Known rows, with every way that one mark hangs from another
[k_428 k_224 k_330 [k_388 k_293]]: 3 3 5 -7 13 -8 9 0 6 4 11 -5 -6 3 -20 -19 11 7 -1 -4 3 4 0 -8 -3 -15 -5 -6 8 -5 1 4 14
[k_388 [k_106 k_787 k_874] k_428]: -11 -7 8 4 -2 2 -6 15 6 9 2 -6 -3 6 8 24 0 1 -6 1 19 -31 -8 10 -5 -6 3 4 -8 0 8 -14 -6
[k_787 k_106]: -11 -17 2 0 -2 -3 -7 2 7 7 13 3 3 -1 4 10 4 6 -5 0 7 -21 17 6 -1 6 -5 -1 7 0 10 -14 4
[k_874 k_106 [k_428 k_224 k_330 [k_388 k_293] k_946]]: -13 5 7 4 15 -7 15 0 5 4 1 -10 -13 -1 5 -17 9 -4 -8 -4 -13 6 -10 -28 2 -7 0 -14 -3 -5 8 12 13
[k_152 k_224 k_269]: -24 -13 7 -13 10 7 -8 -9 2 9 15 -2 -8 -8 -12 -3 7 0 0 1 15 -17 17 9 -9 4 -6 -3 10 -9 9 -7 12
[k_269 k_152 [k_428 k_224 k_330 [k_388 [k_293 k_662]] k_946]]: -5 12 7 -3 3 -4 12 -16 2 9 9 -21 -9 2 -7 -8 2 4 0 11 5 9 3 -35 5 -4 -5 -3 0 -3 3 4 11
[k_787 [k_106 [k_874 k_428]] k_293]: -5 -12 7 7 -5 -3 2 2 7 3 10 6 11 -4 17 18 8 -9 -10 -5 -2 -23 0 -14 -6 16 -8 -3 0 0 9 -14 -1
[k_269 [k_152 [k_224 [k_428 [k_388 k_106 k_293]]]]]: -24 -3 10 1 6 -5 0 -9 2 13 15 -10 -20 -4 -4 -11 4 9 4 10 14 -6 2 -2 -8 -2 1 -1 -3 -8 5 -2 4
[k_269 k_152]: -19 -7 5 -11 0 -11 -1 -4 5 14 17 -8 -1 -1 -5 0 -2 4 -4 9 21 -14 24 -10 -2 3 -2 5 10 -2 8 -4 4
[k_787 [k_106 k_874] [k_293 [k_388 [k_428 k_224]] [k_662 k_679]]]: 16 0 4 8 -4 3 3 0 5 6 0 4 24 1 -18 33 9 10 0 -10 -4 -27 9 8 -6 2 -2 1 -3 -1 8 -14 -6
[k_224 [k_428 k_330 [k_388 k_106]]]: 3 -1 9 7 8 -2 -1 7 6 7 2 -8 -6 6 3 -10 3 6 3 7 6 -1 0 18 0 -8 1 -4 4 -2 7 0 3
[k_152 [k_224 [k_428 [k_388 k_106 k_293]]]]: -18 -6 11 6 11 4 -5 -6 4 8 9 -6 -15 -3 5 -11 8 6 3 4 8 -9 -5 12 -8 -8 0 -6 -2 -10 3 -2 4
[k_293 k_787]: -7 -11 4 -16 0 1 -6 -8 8 6 15 6 2 -5 8 6 1 1 -7 2 9 -10 25 10 -7 -12 1 1 13 -2 6 -4 1
[k_152 k_224 [k_269 [k_428 k_330 k_388 k_946]]]: -19 -3 10 -11 9 6 1 -14 1 6 10 -17 -15 -5 -12 -17 6 -2 3 8 0 2 4 -3 -5 3 -5 -8 11 -7 9 -2 18
[k_152 [k_224 [k_428 [k_388 k_293] k_946]]]: -14 -1 11 0 11 6 -6 -13 4 5 6 -9 -13 -5 13 -11 4 0 -4 3 4 -1 -2 -1 -3 -7 1 -7 0 -9 5 -1 8
[k_330 [k_428 k_224 k_388 k_946]]: -16 0 1 2 7 1 3 -10 7 6 5 -8 3 5 -18 -24 1 -2 -4 -2 0 -7 0 -17 2 -6 -3 -5 7 -5 5 2 12
[k_388 [k_293 k_662 k_787]]: 3 -7 6 -11 0 9 -6 -14 6 5 14 5 -3 -5 15 18 4 7 -6 3 16 -6 13 6 -8 -14 -4 3 -1 -4 2 -1 -3
[k_388 [k_106 k_874] k_293]: -12 -8 6 7 -3 1 -3 4 7 10 14 -3 -4 1 5 12 6 14 -4 -1 25 -19 -14 -4 -5 12 -6 -1 -7 -4 7 -9 -5
[k_224 k_428]: -10 -5 10 3 5 1 -11 -1 6 9 6 -3 4 2 18 2 0 -7 -8 8 13 -14 16 10 3 -7 -2 0 8 -3 7 -5 2
[k_152 k_224 [k_269 [k_428 k_330 [k_388 [k_106 k_874]] k_946]]]: -17 -1 9 -3 4 9 4 -9 1 8 9 -19 -14 -3 -14 -6 6 4 4 3 5 -6 -11 -6 -6 18 -5 -10 3 -5 11 -5 11
[k_874 k_106 [k_428 k_330]]: -14 -8 8 -1 12 -11 7 8 7 7 5 -6 -9 1 17 -3 3 -10 -10 6 -3 -11 9 -4 0 -9 1 -4 3 -4 13 7 7
[k_874 k_106 [k_428 k_224 k_388 k_946]]: -28 3 3 6 14 -4 9 -2 5 7 -3 -13 0 -2 1 -16 4 -7 -8 -6 -11 -9 4 -31 4 -2 1 -13 3 -3 9 11 8
[k_152 k_224 [k_269 [k_428 k_330 [k_388 k_106] k_946]]]: -21 -6 9 -5 6 8 1 -11 0 7 10 -15 -18 -3 -12 -15 6 6 7 7 2 1 -4 2 -5 9 -4 -11 6 -6 9 -4 15
[k_874 [k_106 [k_787 k_293]] [k_428 k_224 k_330 k_388 k_946]]: -5 5 8 -3 12 -9 15 1 5 -3 -3 -2 -3 1 8 -16 8 -13 -8 -8 -30 6 -5 -31 1 -14 2 -13 3 -3 3 6 16
[k_269 k_152 [k_428 k_224 k_330 [k_388 k_106]]]: -18 3 5 -1 4 -14 12 -2 3 14 14 -18 -9 5 -23 -19 3 6 5 11 5 -4 8 -18 1 -2 -3 -4 11 -2 5 1 10
[k_106 [k_787 [k_293 k_388 [k_662 k_679]]] [k_874 k_428]]: 15 2 12 -6 -5 -2 6 1 6 6 0 11 15 3 -1 24 3 -4 -8 -3 -10 -25 6 -11 -9 -10 5 1 -4 -7 6 -6 -7
[k_662 k_679]: -2 -9 6 -5 5 -7 -1 -2 7 13 11 3 2 3 -5 1 4 5 -7 4 5 -13 24 12 1 -3 4 -3 15 -5 9 -6 4

Rows
7 -7 6 5 0 -5 8 3 7 2 11 8 9 -1 11 16 10 -10 -10 -10 -9 -17 -2 -19 -3 13 -8 -7 1 -1 8 -11 4 : [k_787 [k_106 [k_874 [k_428 k_224 k_330]]] k_293]
-21 -3 12 -5 13 8 -7 -9 1 9 6 -8 -8 -6 -14 -15 8 -3 3 4 9 -9 12 13 -9 -1 -5 -5 9 -9 7 -2 11 : [k_152 [k_224 [k_428 k_388]] k_269]
19 7 2 -3 5 6 5 -4 4 -2 0 -1 2 6 -4 2 6 11 5 -10 -14 10 -9 -16 3 -4 0 -12 1 0 -1 -3 9 : [k_428 k_224 k_330 [k_388 [k_106 [k_787 [k_293 k_662]]]] k_946]
10 6 4 -13 7 0 9 -11 7 1 10 1 -9 -2 -6 -11 8 9 -4 -7 -5 18 -3 -14 -1 -13 0 -11 6 -3 3 4 12 : [k_428 k_224 k_330 [k_388 [k_293 k_787]] k_946]
11 7 13 7 0 1 1 6 6 3 -1 -6 -12 5 13 1 3 7 -5 1 1 6 -24 -5 2 -2 2 -7 -12 -2 5 -6 2 : [k_224 [k_428 k_330 [k_388 [k_106 k_787 k_874] k_293] k_946]]
-35 -9 9 -10 3 -8 0 -16 2 15 21 -16 -11 -4 1 -6 -1 -8 -3 16 12 -20 24 -13 -4 -4 -2 3 12 -7 8 -5 9 : [k_269 [k_152 k_224] k_428]
0 -3 10 7 -3 11 -6 9 4 7 0 -6 -9 5 14 37 3 7 -4 3 24 -26 -18 7 -7 -9 -1 6 -22 -3 4 -12 -10 : [k_388 [k_106 k_787 k_874] [k_293 k_662] k_428]
-14 1 0 11 4 4 5 -3 8 7 4 -10 3 6 -20 -12 1 5 -2 -7 5 -15 -15 -21 1 8 -3 -7 -1 -3 8 -2 4 : [k_330 [k_428 k_224 [k_388 [k_106 k_874]] k_946]]
4 -7 4 -6 0 6 0 -10 6 2 9 2 -3 -5 -7 7 7 15 1 0 3 -4 8 5 -12 -10 -5 -1 -2 -2 1 -3 -1 : [k_428 [k_388 [k_293 k_662 [k_787 k_106]]]]
14 -12 4 4 -3 2 -2 -9 5 4 9 10 12 0 4 21 9 7 -1 -1 -8 -10 19 10 -2 7 -5 -3 5 -1 4 -16 1 : [k_787 k_106 [k_293 [k_662 k_679]]]
3 -3 5 2 2 -2 3 0 6 3 7 -8 -14 3 0 -11 5 21 1 2 7 14 -18 -3 0 2 -1 -9 -4 -1 6 -1 6 : [k_428 k_330 [k_388 k_106 k_293] k_946]
-16 -5 2 3 5 3 -2 -10 7 7 10 -1 3 4 -1 -9 -1 -6 -9 0 6 -13 4 -15 6 -3 -3 -3 5 -5 8 -3 11 : [k_330 [k_428 k_224 k_946]]
2 4 2 3 7 -1 7 -1 5 4 7 -5 -10 3 -9 -12 9 19 2 -6 1 12 -17 -15 4 2 -1 -14 -1 -2 4 1 10 : [k_428 k_224 k_330 [k_388 k_106 k_293] k_946]
-20 -2 10 -3 1 -7 9 -14 2 9 17 -21 -28 -2 -3 -16 3 10 5 15 4 7 -9 -19 -3 3 0 -6 -2 -6 6 -1 11 : [k_269 [k_152 k_224] [k_428 k_330 [k_388 k_106 k_293] k_946]]
9 2 4 7 -7 6 3 0 5 15 -2 -1 9 4 -7 31 -3 21 -2 -2 4 -24 2 -2 2 10 8 -6 -11 -4 15 0 -16 : [k_293 [k_388 [k_106 [k_874 [k_428 k_946]]]] [k_662 k_679]]
-14 4 7 -4 6 3 4 -8 2 7 6 -14 -1 1 -17 -18 7 -1 0 4 2 4 5 -14 3 5 -8 -9 13 -2 7 0 18 : [k_152 [k_269 [k_428 k_224 k_330 k_388 k_946]]]
13 0 10 1 0 2 1 -6 7 0 5 2 -12 -3 17 -2 4 6 -5 3 -8 16 -4 7 -1 -9 1 -7 -3 0 7 -4 5 : [k_224 [k_428 k_330 [k_388 [k_293 [k_787 k_106]]] k_946]]
17 -9 2 -11 -8 4 0 -9 6 9 10 16 9 -3 -17 26 2 24 2 -2 -9 -17 33 25 -8 -13 7 0 4 -3 11 -7 -9 : [k_293 k_388 [k_662 k_679] [k_787 k_106]]
-11 -4 5 -2 2 -3 -4 -1 5 4 5 1 20 0 -10 -1 7 2 0 -1 10 -15 12 8 -6 -18 -2 4 9 -4 5 -5 5 : [k_787 [k_293 [k_388 [k_428 k_224]]]]
-3 -3 5 10 5 4 -1 4 4 6 6 -5 -15 3 15 11 7 10 -4 1 15 2 -19 4 5 -5 0 -7 -11 -1 8 -6 5 : [k_388 k_106 k_293 [k_428 k_224 k_330 k_946]]
20 -5 7 2 -7 1 5 3 6 1 4 7 17 -1 3 29 5 4 -2 -5 -5 -21 1 -5 -7 5 -6 1 -7 -2 11 -8 -6 : [k_787 [k_106 [k_874 [k_428 k_330]]] [k_293 k_388 k_662]]
-4 2 11 8 0 4 -1 -1 7 7 6 -3 -5 -2 5 1 5 8 -2 2 12 -7 -9 8 -9 -4 -1 -3 -4 -3 3 -2 -6 : [k_224 [k_428 [k_388 [k_106 k_874] [k_293 k_787]]]]
28 -5 8 -2 -3 8 3 -9 6 3 4 6 -17 -3 21 36 4 11 -8 5 -3 6 3 23 -3 -13 6 -2 -14 0 10 -9 -2 : [k_388 [k_293 [k_662 k_679] [k_787 k_106]] [k_428 k_330 k_946]]
16 5 12 6 2 8 -2 0 4 2 -4 -5 -13 6 18 5 1 10 0 5 -1 11 -16 3 4 -10 2 -6 -13 -2 2 -2 2 : [k_224 [k_428 k_330 [k_388 [k_106 k_787] [k_293 k_662]] k_946]]
-13 -11 6 4 -4 -2 -7 3 5 5 5 1 14 0 -4 3 5 11 5 5 14 -14 2 21 -9 -11 -1 4 2 -2 6 -9 -3 : [k_787 [k_293 [k_388 k_106 k_428]]]
-7 3 12 -4 0 -2 6 2 7 5 1 -4 -6 0 10 4 1 -8 -14 -2 -1 -14 -15 -33 -5 -3 3 -5 -10 -4 6 -3 0 : [k_106 k_787 [k_874 [k_428 [k_388 k_293] k_946]]]
22 7 11 12 4 6 2 -4 4 7 -3 -6 -13 6 11 3 4 16 1 7 -2 15 -11 11 6 -3 4 -10 -9 -3 6 1 0 : [k_224 [k_428 k_330 [k_388 k_106 [k_293 [k_662 k_679]]] k_946]]
8 -8 8 1 -7 -8 6 7 8 2 9 8 14 -2 0 13 7 1 -5 -4 -7 -20 -1 -6 -9 7 -3 -1 -1 -2 12 -11 -1 : [k_787 [k_106 [k_874 [k_428 k_330]]] [k_293 k_388]]
-5 -4 11 -2 3 -7 7 0 4 5 -2 8 6 1 2 5 6 -4 -6 2 -21 -17 14 -4 -7 -20 6 -2 -1 -7 6 1 0 : [k_874 [k_106 [k_787 [k_293 k_388 [k_662 k_679]]]] k_428]
4 0 11 -5 11 -7 12 4 5 -2 -4 -4 -4 2 8 -7 7 -11 -3 2 -22 -3 1 -12 -8 -21 0 -3 -1 -5 2 7 9 : [k_874 [k_106 [k_787 [k_293 k_662]]] [k_428 k_330 k_388]]
10 3 8 2 -1 2 6 3 6 8 1 -3 -6 6 -16 11 7 19 1 -3 4 -14 -11 -3 -8 -3 2 -3 -9 -5 1 -6 -5 : [k_428 [k_388 [k_106 k_787 k_874] [k_293 [k_662 k_679]]]]
-25 -2 6 0 10 -3 3 1 5 6 1 0 -4 0 18 -1 2 -14 -15 -6 -14 -15 6 -32 7 -8 4 -11 0 -3 8 2 8 : [k_874 [k_106 k_787] [k_428 k_224 k_946]]
14 -11 4 1 -8 0 -1 -7 5 4 7 13 19 0 -12 17 8 18 4 -3 -9 -14 21 15 -5 -1 -2 0 4 -3 7 -14 -2 : [k_787 k_106 [k_293 k_388 [k_662 k_679]]]
-9 5 7 -4 14 -8 14 6 5 2 -4 -6 -10 3 3 -14 4 -10 -9 -6 -25 -2 -1 -30 3 -15 6 -13 1 -3 7 9 14 : [k_874 [k_106 k_787] [k_428 k_224 k_330 k_388 k_946]]
-3 1 5 -4 15 -7 10 4 6 8 5 -4 -4 3 -6 -12 5 -7 -5 0 -4 -8 7 -13 -2 -13 1 -9 8 -5 7 9 10 : [k_874 [k_428 k_224 k_330 k_388]]
3 -4 3 3 -1 17 -5 -13 4 2 4 3 -5 -6 21 34 5 6 -8 -4 7 -6 3 2 -2 -11 -2 -2 -13 1 5 -8 -2 : [k_388 [k_293 k_662 [k_787 k_106]] [k_428 k_224 k_946]]
-2 -1 5 2 -2 9 -3 -5 4 3 0 -6 -8 3 3 5 3 19 2 0 5 1 -14 -11 -1 -3 0 -6 -11 -2 0 -5 0 : [k_428 [k_388 [k_106 k_787] [k_293 k_662]] k_946]
